Known rows, with every step that occurs
rifiz > lafat > moboz: [ -6   7   8 -10  -4  14  -9   5 -14   7  -4   6   0 -22  -1   1   6  -2
  -2  -1  -1  -4   5   2   2 -15   8   1   6 -10]
zugevi > zimul: [ -7  17  12  -4   0  19  -6   6  -4 -15  13   7   8  -6 -11  15   3  -8
  -9   4  15  -6   5  -2  -6 -14  -2   3  -1  -9]
lafat > moboz > zafe: [ -5  22  11  -7 -11   4  -4  -2 -13  -6  -1   7   2 -14  -8   2  -4   4
  -1   1  -8  -4  12   3   4   6   0  -2   5 -15]
moboz > gife > baso: [ -3  11   5  -3   4  23 -10  13   2  -6  -2   9  -9  -5  -1  -1  -7   8
  -8  -2 -20  -5  11   7   5   2  -3  -4   1  12]
baso > gife > moboz > bado: [  1  -2   8  -5  17   1  -7  -9   0  -6 -11   3   4   1  -5   8  -2  -7
  -4  13  18   7  18  -4  -7   5   9   3   5  -9]
rifiz > lafat > bado > moboz > gife > baso: [ -7  -5   0 -10  12  29  -2  10 -11  17  -4   9   0  -7  11 -10 -12  16
  -4   1  -7   5   5   8  -3   5   3  -6   8   5]
bubu > rifiz > lafat > bado > zafe > moboz > gife: [-10  -9  -2  11   1  12  -9   4  -3   9 -18  11  -2   9  16 -28   7   9
  10  20  -5   7  14  -2   2  -7  -3   8   6  10]
zafe > moboz > zimul: [ -8   6  10   4  11   6  -1  -3  -6 -11  -5   9  -6  -4   4   6  -2 -11
  -2   3  -6  -1  13   2  -8  13   5   2   4  -3]
bubu > lafat: [ -7  11  10  -1   5  12  -8  -1   2  -7  14   6  -7  -7  13   9  -9 -11
  -3   3 -11  -7  10  -1  -5  -4   0   1   2  10]
rifiz > lafat: [ -1   4   8  -3   4  19  -8   2 -10  -3   4   7  -1 -14   8   0   2  -4
  -6   1   2  -2   7   0 -12 -20   5   1   5 -10]
rifiz > lafat > bado > moboz: [ -8  -9   4  -8  12  21   3  -7 -19   7   7   8   9  -8  11   5  -6   3
   0   4   7   4   4   2 -14  -7   9   0  10 -15]
bubu > lafat > rifiz: [ -7   7   5 -11  -3  10 -12  -4   2  -7  19   4 -11   1  29  15   1 -14
   1   6  -2  -1  12  -7  -1  -6  -2  -1  -3  14]
gife > baso: [ -2  -1   6  -2   8  19  -6  12   2 -11   6   7  -5  -9  11   2 -11  -1
  -7  -5 -16  -9   9   6  -2  -7  -3  -1   1   1]
gife > moboz: [ -5 -12   6   3  -2  14  -5   6  -7 -11   1   7   3  -7   0  14 -12  -7
   2   4   5  -3  14   3  -9   3   9   6   5 -10]
bado > zafe > moboz > lafat > bubu > rifiz: [ -6  13   1   4   3 -11 -12   6   9  -3 -31   9  -7  16  -2 -15   5   1
   2  27 -26  -6  17   0   9  -9  -4  13   3  -6]
moboz > zafe > bado: [ -1   9   6   5  -8   9   0   0  -7 -10  11  11   1  -4  14  -1  -2   5
   2  15   7  -2  12   4 -15   2   1   1   6 -16]
rifiz > lafat > bado > zafe: [ -2  -4   0   1   9  19  -7  -7  -9  -2  13   8   5 -14  23 -17  15  -2
   1   7   5   5   9  -5 -23 -26  -1   9   6 -14]
bubu > rifiz > lafat: [ -3  -9   8   5  -3  16 -10   8  -5   0  -6   6  -2   2  17  -8  -8  -3
   2  10  -5  -7   9   2  -6 -25   2   3   3  -4]
bubu > lafat > bado > zafe: [ -8   5   1   2   9  12  -6 -10   3  -9  25   8   0  -7  26  -8   2  -8
   5   9  -7   1  12  -6 -15  -8  -6  10   2   5]
bubu > lafat > bado > zafe > moboz > gife: [-13  11   0   5   8   8  -7  -6   4   3   1  11  -6   0  12 -11   6   2
   4  13 -11   8  14  -4   3  16  -6   6   5  24]
bado > lafat: [ -5  11   4  -4   4  15  -2   4 -12 -13  19   9  -6  -5   9   2   4  -2
  -9  -7   3  -5  10   1  -8 -14   4   3   0   3]
zafe > moboz > bado > lafat > bubu > rifiz: [-14  23   0  -3  19 -15  -5   8   6   1 -23   7  -7  26   0 -11  -2   3
  -2  20  -3   0  16   7   9   7   2   1   2  12]
baso > gife > moboz > zafe: [  3  -7   9   1  -5   2  -6  -9 -11 -11  -7   4   4  -7   7  -7  -6   0
  -3   7  11   3  18  -6  -9   5   2  -2   8 -16]
zugevi > pizulid: [ -7   9   9  -8  -4  17  -6  -7  -6 -20   1   3   0  -3  -8   0   5  -4
  -9   7  -5  -8   4   3   1  -2   4   5   6  -5]
lafat > rifiz: [ -3   2   5 -10  -2  12  -9  -6  -6 -16  14   6  -4   2  16  19  10  -8
   1   4   6   0  12  -5  -4 -11   2  -1  -3  -2]
baso > gife > moboz > bado > lafat > bubu > rifiz: [ -6   4   0  -6  16 -14  -9   5   2  -1 -18   1   0  20  10 -20   0   0
   1  21  11   2  21  -1  -2  -3   6   3   3   3]
gife > moboz > zafe: [ -2   0   8   4 -10  10  -4   2 -10 -10  -3   8   4  -3   4   4 -17   1
  -1   8   3  -1  17   4 -12  12   3   1   6 -19]
bubu > rifiz > lafat > bado: [ -7 -17   3   5   7  14  -5  -4  -7   3  -1   7   4   4  28 -16  -9  -2
   5  12   4  -1   8  -1 -17 -21   4   3   3  -7]
moboz > gife: [ -5  17   8   0   1  19  -8   0  -5 -11   3   9  -3  -3 -15  11   3   4
  -3   3  -7  -1  12   1  -1  -2   5   0   3   5]
rifiz > lafat > bado: [ -4  -5   4  -3  15  17  -4 -10 -12   1   7   8   6 -11  19  -9   1  -1
  -2   3  14   4   5  -3 -22 -16   6   1   5 -11]
bado > zafe > moboz: [ -7   5   4   7   1   8  -4   2  -1 -13  -3  10  -3  -6  -2   4  11  -5
   0   5  -9  -2  13  -1   4  -2  -1   9   6  -2]
baso > gife > moboz > lafat: [  6  -9   7  -5   2   3  -8  -7  -6  -4 -13   5  -3  -4   1   2  -3  -5
  -8  10   9  -1  16  -7  -8  -5   9   6   3 -15]

Rows
[ -5 -15   0   8   3  15  -9  -1  -4  -1   5   7   5   1  32 -24   4  -1
   9  16  -4   0  12  -3 -16 -30  -4  13   3  -9]	bubu > rifiz > lafat > bado > zafe
[ -4  17   5  -8  10   7 -12   2  -6  -2  -5   4   3 -10   1  -9   9  -2
  -4   7  -4  -1   8  -1 -11 -21   5  -2   8 -13]	rifiz > lafat > bubu
[ -2  28   5 -10  12   0 -11  -6   0  -7 -10   8  -3   2 -11   3   5   0
  -9  13 -11  -5  11   0  -9 -11   5   4   3 -17]	moboz > lafat > bubu
[ -7  15   3   7  -3  12  -8   4  -1  -8  -9  12  -6  -1 -14   0  16   4
  -1   8 -12   3  15   0  10   6  -1   7   6   8]	bado > zafe > moboz > gife
[ -1  -2   0 -16  -8  10   0   1  -8   5   9  11  -9  11  17  27   5   1
   5  21  12   1  10   2  -2   0  11   6   0 -12]	zafe > bado > moboz > lafat > rifiz
[ -7 -11   4   1   0  12   1  -3 -17   9  -5   7   9  10  23 -13 -23  11
   6  15  -2   2   9   4 -11  -2   0  -1  10 -17]	bubu > rifiz > lafat > bado > moboz > zafe
[ -3   4   7  -1  12   7  -5   1   2  -6  -6   7   3   6  -7  20 -12  -6
   0  13  11   4  16   6  -9  12  11   7   4 -13]	gife > moboz > bado
[  0 -17   8   0   1   7  -6  -5  -8 -12  -4   3   5 -10   4   3  -2  -8
  -1   3  12   0  14  -6  -7  -5   8   2   7  -8]	baso > gife > moboz
[ -4  24   9 -15  12   6 -10   1  -6  12 -12   6   0 -10  -8   5   5  -2
  -3   8   5   3   8   4   2  -4  10   2   5 -11]	rifiz > lafat > moboz > bado
[  3 -15  -4  -7 -17  -1  -3   3 -16  -2  12   6  -7   1  48 -17  14   2
   4  16  38   9  19  -7 -10   1   3  -2   1  -3]	baso > gife > moboz > zafe > bado > lafat > rifiz
[ -9  16  -4  -5   5   3  -1  11  -7  -7  14   9  -3  -3  16 -10  15   2
   1  11  10  -3  10   4 -13 -11   7   3   4  -1]	zafe > bado > lafat > bubu
[ -9  19   7  -4 -15   1  -4   6  -3   8  10   9  -5 -13  19  -3  -6   1
   7  16  -2  -4  10   4   2  15  -1  -1   7   0]	bubu > lafat > moboz > zafe > bado
[ -5  23   5 -15  10   3  -4  -1  -7   0 -11   8   0   5 -19  16  -3   4
  -6  13 -16  -4  10   4  -1  -2   9   4   8 -20]	bado > moboz > lafat > bubu
[ -4  13  10  -4  -3  14   2  -3 -15  -9   4   8   4  -2  -8  15 -14   7
  -3   3  -8  -2  11   5  -3   9   1  -3  10 -18]	bado > moboz > zafe
[ -5  28  -2  -3  -1  -3  -1   8 -10  -6  11  10  -3   0  18 -20  10  10
  -1  14   8   0  13   4 -13  -3   0  -1   6 -10]	moboz > zafe > bado > lafat > bubu
[ -6  24   4  -7  13  -9  -7  -4   1  -1 -28  10  -6   5 -14   1   2   1
  -9  15 -12  -2  11   2   3   6   5   2   5  -9]	zafe > moboz > lafat > bubu
[ -8  -7   5  -2  -2  17   6   6 -10  -4  13  10   3  -3   3  25  -4   0
   7  12   5  -4   8   7  -5   2  11   4   9 -10]	zafe > bado > moboz
[ -3  10   2  -6   5  -2 -10   4  -1  -3 -20   8   0   3  -9   4  -7  -2
  -3  18  -5  -3  15   2 -11   1  10   8   5 -21]	gife > moboz > lafat > bubu
[ -8  -3   7  -2   4  16   7   6 -12  -5  17   9  -2  -4  12  20  -2  -4
   9  13   1  -2  11   6 -18   9  11   6   9 -15]	zafe > bado > moboz > zimul
[  3 -14   4   4 -11   1  -1  -1 -10  -6  -1   7   5  -8  21 -11  -2   2
   5  19  23   3  18  -3 -13  10   5   0  10 -16]	baso > gife > moboz > zafe > bado
[ -5  16   5  -4   5  -5 -12   2   5  -6 -18   7  -5  17  -3  -5  -6   0
  -1  21 -19 -11  13   2  -2 -16   2   6   0 -11]	moboz > lafat > bubu > rifiz
[-10   9   6  -6   6   8   3 -12 -10   2  15   8   4   1  17   4 -24   4
   1   9  -7   4  10   2 -10  20  -3  -4   8  -3]	bubu > lafat > bado > moboz > zafe
[ -8  -5   8  -3 -11  10 -10  11  -8   8 -13   5  -2  -7   9  -6  -5  -2
   7   8  -9  -9   7   3   7 -20   5   3   5  -5]	bubu > rifiz > lafat > moboz
[ -4  -2  -4  -9  -8  11  -2   9 -10  -7  30  10 -12   3  39   4  19  -3
   4   9  23   1  11  -1  -8 -13   6   3  -4   7]	zafe > bado > lafat > rifiz
[ -8  15   5 -10  -2  18 -10  17  -2   4  -9   8  -9 -14  -8   0  -4   9
  -3  -4 -22  -5   9   8  17   8   0  -4   3  12]	lafat > moboz > gife > baso
[-10   8   0  -7  -8   8   2  14 -14   2  16  11  -7 -13  14  -1  12   2
   4   4  14  -5   7   6   1  -5   9   5   3   2]	zafe > bado > lafat > moboz
[ -8  23   3  -4  20   0   1   2  -3  -1  -5  11  -9  10  -2   4   2   0
 -11   4  10   4  13   5   5  12   6   1   1   8]	zafe > moboz > bado > lafat
[  0 -14  10   1   7   6  -6  -5  -9 -14   0   2   0 -11  13  -2   0 -13
   1   5   9   1  18  -7 -21   3  10   4   6 -11]	baso > gife > moboz > zimul
[ -9  20   7 -10   1   8  -1   8 -17  -5  14   7 -10 -15  10  -2   9  -5
  -2  -7  -4  -5  11   2  -8  -2   7   4   1  -1]	bado > lafat > moboz > zimul
[ -4   2   5  -6   6  15   3 -10 -22   8   2   8   9  -5  13  -7 -11  11
  -2   7   6   8   7   3 -17   3   3  -4  12 -23]	rifiz > lafat > bado > moboz > zafe
[ -1  25   6  -1  15  10  -8  -4   5 -14   7   8   0   4  -7  10  12  -4
  -2  12  -4   3  16   1  -7 -10  -2  12   1 -10]	moboz > bado > zafe
[ -6  -2   1   5  16   9  -3  -6 -10   2  -1   9  -1 -10  30 -23  15  -6
   3  10   2   9  13  -5 -24  -3   0   9   7 -11]	rifiz > lafat > bado > zafe > moboz > zimul
[  4 -14   0  -1   9   3  -6 -15  -6  -4  -4   7   3  -3  16 -15  10  -2
   0  16  13   7  18 -12 -19 -10   3  14   3 -18]	baso > gife > moboz > lafat > bado > zafe
[ -1   5   4  -5  16   8  -2 -16  -6  -5   6  12   0   2   6   3  -5   1
  -6   9   3   0   9  -1 -19  -6   6   6   0 -15]	moboz > lafat > bado
[ -4   7   0 -13  -4  13  -6   2 -11 -12  24   7 -11   3  26   7  14  -4
  -4  -3  12   0  11  -4  -6 -15   2   0  -6   7]	bado > lafat > rifiz
[  0   5   4 -19  -3  12  -4  -5  -9  -1   3   8  -8  10   5  30   0   0
  -3  11  -1   0  11  -1   2  -2   7   3  -1 -11]	bado > moboz > lafat > rifiz
[  1  -4   6  -2   0  10  -7   3  -4  -3  -9  10  -4   0  -3  13 -14  -4
  -4  12   2  -4  14   3 -10   1  10  10   2 -17]	gife > moboz > lafat
[ -2  26   6 -10   7   8 -13   3  -3   8  -8   6  -1 -11  -6  -3  19   0
   0  11  -2   4  12   1   2 -14   2   9   5 -14]	rifiz > lafat > moboz > bado > zafe
[-13   1   0   5  11   3  -3  -8   3  -2   7  10  -3  -4  24  -9   1  -8
   4  12  -7   4  12  -4  -3   7  -5   8   5  14]	bubu > lafat > bado > zafe > moboz
[ -2  15   1   2  -8   9   2   8 -14  -6  21  13  -6  -2  24 -13   3   8
  -3   8  14  -1  12   5 -14  -2   1   1   3  -6]	moboz > zafe > bado > lafat
[ -7   5   6  -4   6  11   7 -15 -17  -6  10   9  11   1   3   6 -16   9
   0   6   1   5   9   4 -14  13   2  -3   9 -19]	lafat > bado > moboz > zafe
[ -6   0   2   3  11  15  -3 -12  -5 -16  20   9   6  -7  12  -4  11  -3
   3   6  -2   2  12  -4 -19 -16  -2  11   3 -11]	lafat > bado > zafe
[-11   7   5   1   3  -1 -10   3   3 -14  -8   4   3  10   0  -4  -5  -3
   6  15 -17  -9  13   3  -3 -16   2   3   4  -5]	lafat > bubu > rifiz
